Each row comes from the steps of one walk. Every step used is in the known rows, and no mark comes twice. Write the walk behind each row, first mark first.
(in the rows, 128 means zero)
Known rows
B, H, M, S, R, T: 78, 106, 146, 137, 115, 143, 206, 155, 84, 142, 138, 216, 126, 101, 120, 98, 135, 134, 146, 137, 105, 140
H, M: 110, 141, 130, 132, 131, 117, 146, 114, 97, 94, 117, 132, 171, 94, 97, 128, 131, 126, 115, 114, 130, 103
R, S, M: 175, 125, 111, 111, 102, 151, 116, 126, 132, 139, 98, 120, 132, 160, 93, 118, 101, 119, 111, 139, 126, 102
T, S: 127, 166, 109, 117, 134, 141, 110, 152, 159, 115, 113, 108, 151, 105, 124, 140, 109, 102, 112, 108, 116, 109
R, S: 159, 143, 119, 108, 122, 146, 139, 141, 115, 134, 122, 119, 106, 157, 121, 153, 88, 114, 112, 119, 128, 101
S, M, B: 162, 132, 147, 147, 148, 109, 109, 109, 147, 131, 136, 121, 146, 144, 93, 144, 155, 150, 133, 144, 152, 109
R, T, S, M: 151, 122, 107, 117, 113, 167, 103, 148, 163, 163, 95, 133, 154, 118, 96, 90, 137, 110, 118, 139, 92, 125
M, S, R, T: 89, 107, 152, 130, 138, 134, 190, 148, 123, 163, 156, 195, 111, 106, 112, 134, 144, 157, 142, 147, 118, 109
B, T, S: 94, 155, 115, 94, 143, 164, 117, 123, 147, 138, 115, 126, 145, 128, 149, 150, 133, 112, 118, 124, 127, 128
R, S, M, B: 196, 142, 130, 131, 143, 130, 124, 128, 146, 157, 142, 121, 119, 171, 101, 159, 139, 135, 125, 148, 153, 109
M, B, T, S: 118, 168, 124, 113, 172, 153, 121, 122, 161, 156, 148, 130, 137, 139, 153, 181, 161, 126, 128, 136, 149, 132
M, B, H: 139, 132, 159, 148, 131, 117, 124, 130, 106, 101, 124, 135, 121, 152, 144, 122, 104, 112, 143, 111, 127, 139
N, F: 93, 107, 138, 127, 154, 111, 115, 113, 153, 89, 110, 118, 156, 111, 111, 122, 132, 169, 139, 125, 119, 107
T, S, M, B, Q: 151, 149, 147, 129, 102, 135, 106, 134, 131, 142, 143, 97, 120, 136, 135, 129, 137, 126, 98, 96, 137, 155
Q, F: 139, 110, 86, 138, 154, 95, 121, 119, 119, 98, 140, 120, 122, 107, 141, 116, 107, 110, 151, 142, 115, 119
S, M, B, H: 156, 119, 152, 149, 116, 121, 111, 122, 119, 110, 108, 135, 137, 158, 123, 97, 116, 115, 140, 126, 128, 147
B, Q: 108, 124, 162, 113, 82, 128, 124, 118, 76, 106, 125, 100, 106, 130, 148, 117, 90, 130, 98, 73, 119, 140
F, N: 124, 114, 157, 111, 141, 108, 117, 97, 119, 112, 132, 67, 114, 119, 123, 137, 91, 131, 112, 145, 148, 98
H, M, S: 111, 162, 115, 134, 159, 104, 169, 127, 117, 123, 136, 151, 173, 119, 74, 155, 126, 163, 113, 107, 158, 100
S, M: 139, 113, 130, 127, 112, 125, 105, 104, 137, 115, 92, 118, 163, 128, 84, 103, 117, 134, 121, 132, 124, 105
H, B, T: 92, 106, 115, 90, 159, 121, 115, 92, 97, 123, 106, 169, 112, 130, 135, 141, 143, 162, 102, 131, 131, 135
M, B, Q: 131, 139, 175, 132, 114, 112, 128, 119, 91, 124, 164, 103, 95, 144, 151, 152, 123, 143, 110, 83, 146, 145
H, B, T, S, M: 121, 124, 81, 91, 134, 150, 89, 117, 156, 145, 81, 149, 147, 121, 111, 109, 152, 137, 94, 145, 120, 143
Q, N, F: 110, 106, 97, 163, 146, 81, 124, 148, 164, 93, 112, 115, 147, 113, 118, 129, 120, 159, 172, 121, 122, 103

Which walk is each row?
166, 124, 131, 144, 119, 159, 110, 158, 142, 154, 109, 147, 129, 149, 132, 87, 133, 94, 138, 132, 102, 164
R, T, S, M, B, H
153, 128, 137, 106, 154, 156, 130, 95, 128, 178, 143, 142, 115, 191, 130, 164, 161, 146, 132, 164, 160, 130
R, S, M, B, T
142, 143, 104, 118, 113, 147, 94, 136, 173, 126, 91, 112, 172, 115, 93, 106, 123, 109, 111, 127, 114, 115
T, S, M
161, 145, 128, 145, 118, 140, 102, 145, 148, 120, 106, 129, 145, 146, 128, 101, 121, 96, 134, 125, 120, 152
T, S, M, B, H
81, 146, 134, 121, 116, 141, 149, 153, 157, 102, 134, 144, 134, 67, 140, 138, 134, 107, 129, 142, 115, 107
T, S, R
126, 118, 151, 120, 160, 135, 119, 78, 130, 155, 138, 141, 142, 166, 122, 155, 173, 155, 140, 157, 157, 130
S, M, B, T
169, 113, 103, 124, 135, 106, 101, 115, 135, 143, 170, 53, 80, 117, 167, 111, 122, 108, 116, 159, 144, 164
T, S, M, B, Q, F, N
101, 102, 114, 155, 109, 87, 124, 144, 129, 99, 122, 102, 119, 116, 145, 115, 109, 157, 150, 89, 115, 136
B, Q, N, F
54, 136, 138, 101, 122, 163, 153, 127, 143, 123, 135, 162, 130, 86, 163, 145, 155, 114, 137, 156, 121, 125
B, T, S, R
127, 127, 115, 156, 82, 94, 131, 151, 94, 114, 128, 100, 99, 132, 151, 128, 79, 116, 134, 70, 124, 132
B, Q, N
184, 128, 137, 138, 112, 144, 118, 140, 115, 132, 110, 136, 112, 185, 127, 111, 104, 106, 135, 131, 130, 145
R, S, M, B, H
89, 90, 160, 125, 115, 146, 168, 135, 106, 138, 142, 175, 107, 88, 130, 114, 145, 127, 146, 151, 95, 114
S, R, T
174, 132, 103, 166, 96, 123, 125, 181, 136, 182, 144, 116, 97, 138, 145, 126, 135, 109, 142, 103, 119, 157
R, T, S, M, B, Q, N
192, 96, 110, 117, 128, 110, 118, 109, 101, 156, 176, 60, 50, 156, 165, 119, 104, 117, 121, 168, 150, 158
R, S, M, B, Q, F, N
119, 114, 125, 168, 134, 77, 128, 149, 140, 111, 152, 103, 108, 132, 149, 141, 138, 171, 158, 102, 137, 140
M, B, Q, N, F
116, 135, 109, 97, 122, 168, 98, 112, 160, 147, 92, 126, 167, 132, 118, 115, 144, 114, 116, 146, 122, 131
B, T, S, M
76, 135, 146, 130, 136, 107, 184, 133, 136, 115, 153, 173, 131, 102, 110, 155, 128, 160, 137, 138, 148, 93
M, S, R
104, 132, 135, 140, 103, 130, 143, 125, 70, 76, 92, 143, 164, 111, 120, 86, 99, 98, 126, 97, 109, 137
B, H, M
143, 127, 107, 153, 139, 90, 145, 116, 77, 113, 183, 118, 102, 106, 164, 126, 140, 122, 134, 116, 133, 164
H, M, B, Q, F
73, 149, 148, 116, 150, 151, 162, 128, 152, 136, 167, 162, 123, 99, 168, 173, 183, 125, 144, 165, 143, 129
M, B, T, S, R
